What can hang from each mark
zevil: fufe kigutar lokos nadur natig
fufe: zevil
lokos: zevil
zirego: zevil
vozu: venog
volim: fufe vozu
gaviz: nadur zirego
natig: zevil

Each row was made from one small tree. The marks that hang from a mark follow it in brackets, in alphabetical order. Every link used is in the known rows. Write each row's tree.
Known rows
zevil[fufe lokos natig]: [ -3   0  -1   0  -6  -7  -4  -4  -3 -13   5   1  14  -7  -1   5   3 -18
   1]
fufe[zevil[kigutar nadur natig]]: [ -8 -10  11  12   2  12   8  -2  -2  -4   2 -20  -1  -2   2 -14  19  10
  -3]
gaviz[nadur zirego]: [ 25   7  -5  -1  13  -9   5   6  -4  14  -7  38   1  19   6  17 -13 -13
   6]
zirego[zevil]: [ 11   6 -10  -9  11   2  13  23   1 -11  -8  25 -16  14  -9   9 -21  14
   4]
gaviz[nadur zirego[zevil]]: [ 27   9 -15  -2  13   0   2   6  -9   8 -13  39 -15  24  -5  18 -16  -2
  11]
vozu[venog]: [  3   4  -2  -6  13 -17   2  29   7   3  -9  22  -8  13   4   1 -10  12
  10]
volim[fufe[zevil[kigutar]] vozu]: [ -8  12  17 -13  11 -18  19  10   9   0 -11  12  12  -3  -4 -31  -2   9
  -7]
natig[zevil]: [ 11   6  -7 -18  12   5  12  15   8   1  -3  16  -6   5   3  10 -31   8
  -4]
lokos[zevil]: [  5   4 -11 -15  11   2   3  16   8  -9  -2  12   2  11   5  18 -22  13
 -15]
fufe[zevil[lokos natig]]: [  2  -4  -3  -1  11  11   2   1  -8 -25  -3 -11  17   8   0  -1  10  -1
  -6]
gaviz[nadur]: [ 18   8  -2   0  10 -11   9  16   3   4  -7  33  -5  13   8  14 -16   2
   6]
natig[zevil[fufe lokos nadur]]: [  4   9  -6   0 -10  -5 -11   0   6  13   5  -5 -10  -8   4   6 -13  -7
   2]
gaviz[nadur zirego[zevil[kigutar lokos natig]]]: [ 13  -4  -5   3   5  12  -7 -18 -15   6  -9   4   2  14  -3   5  15  -4
  17]
zevil[fufe kigutar lokos nadur natig]: [-12  -6  11  14 -18  -5  -7 -13   0   7  10 -20   5 -16   2  -7  21 -11
   8]
volim[fufe[zevil[natig]]]: [ -4   3  12  -5  11  -7  13   0  -4 -17  -4   6  13   8  -7 -22  -4  -4
 -14]
volim[fufe[zevil[kigutar natig]] vozu]: [-18   6  20 -10  11 -13  16  -3  -1  -5 -11   1  19 -11  -6 -31   9   4
 -10]
fufe[zevil[lokos nadur]]: [ 6  4 -3  9  3  2 -2 13  1 -6 -2 -9 -1 11  4 -1  6  6  1]
lokos[zevil[fufe kigutar nadur natig]]: [-15  -7   2   5 -12   2 -11 -13   3   5  10 -19   1 -15   2   2   8   2
 -14]
zevil[fufe kigutar lokos natig]: [ -8  -8   7  -1 -10  -2  -1 -11   2  -8   7 -11  16 -12  -1  -8  15 -14
   5]
natig[zevil[fufe kigutar lokos nadur]]: [ -2   1   2   1 -15   1  -7  -7  12  18   8 -16  -6 -12   5  -7  -4  -2
   7]

Which tree is each row?
[-10   0  -7   5  -7  -4 -14  -7  -3   2   7  -7  -2 -11   2  15  -3  -3
 -18]
lokos[zevil[fufe nadur natig]]
[ -7  -9   8  -2  -7  -4   9  -7   3  -6   7   2   9 -13  -3  -8   5 -10
  -1]
zevil[fufe kigutar natig]
[ 11   9 -10   5   3   3  -8   7  -9   9  -5   8 -15  15  -6  12  -3  -1
  15]
gaviz[zirego[zevil[lokos nadur]]]
[ 10  -7  -5   5  -3   2  -5 -23 -12   8  -3  19  -5   2 -10   2   8 -14
   9]
gaviz[nadur zirego[zevil[fufe kigutar natig]]]
[ -8  -8   9  13  -2  13  -1  -7  -4  -6   2 -33   8  -1   4 -13  28   7
   2]
fufe[zevil[kigutar lokos nadur natig]]
[ -3  -1   1  13   3   9  -4  -1 -10 -10   0 -22   5   4   3   0  17   2
  -2]
fufe[zevil[lokos nadur natig]]
[  0   3   5  -2  -4  11   0   3   9  17   1 -18  -7  -3   8  -4  -6  11
   9]
natig[zevil[kigutar lokos nadur]]
[  3  -1  -2 -12  -7   3  -1  -6  14   4   5  -6   5  -7   2  -7 -10  -5
   3]
natig[zevil[fufe kigutar lokos]]
[-13  -7  13  12 -14  -7   3  -7   1   8   9  -8  -3 -18  -1  -7  13  -7
   3]
zevil[fufe kigutar nadur natig]
[  3   7  -5  -2  -6  -6  -2   4   7  16   5   9 -18 -10   1   7 -23  -4
  -2]
natig[zevil[fufe nadur]]
[ -4  -2 -11 -10   0  -1  -8  -6  -1 -12   5   2   9  -7  -1  15  -9  -5
 -21]
lokos[zevil[fufe natig]]
[-12  -5   2  13 -17   3 -10 -12  -6   1   5 -18 -10 -10  -9  -6  18   0
  11]
zirego[zevil[fufe kigutar lokos nadur natig]]
[ -9  -5   7   8  -2  12   6   2  -6   3  -2  -9 -19  -1  -8  -3   7  18
   8]
zirego[zevil[kigutar nadur natig]]
[  9   8 -14   8  -8  -6 -16  -2  -8  10   1  11 -15   5 -10  10   0 -14
  11]
gaviz[zirego[zevil[fufe lokos nadur]]]
[  5  -7   1  -4   6  10   7   7   9 -16  -2 -12  13  12   2 -13   9   9
   2]
fufe[zevil[kigutar lokos]]
[-10 -10  -2  -9  -5   4  -5 -13   4  -9   7  -9  13 -11   0   3   3   0
 -17]
lokos[zevil[fufe kigutar natig]]
[ -8   1  -3   2   3   6  -5   3  -5   1   1 -10  -2  -1   7  18  -5  11
 -16]
lokos[zevil[nadur natig]]
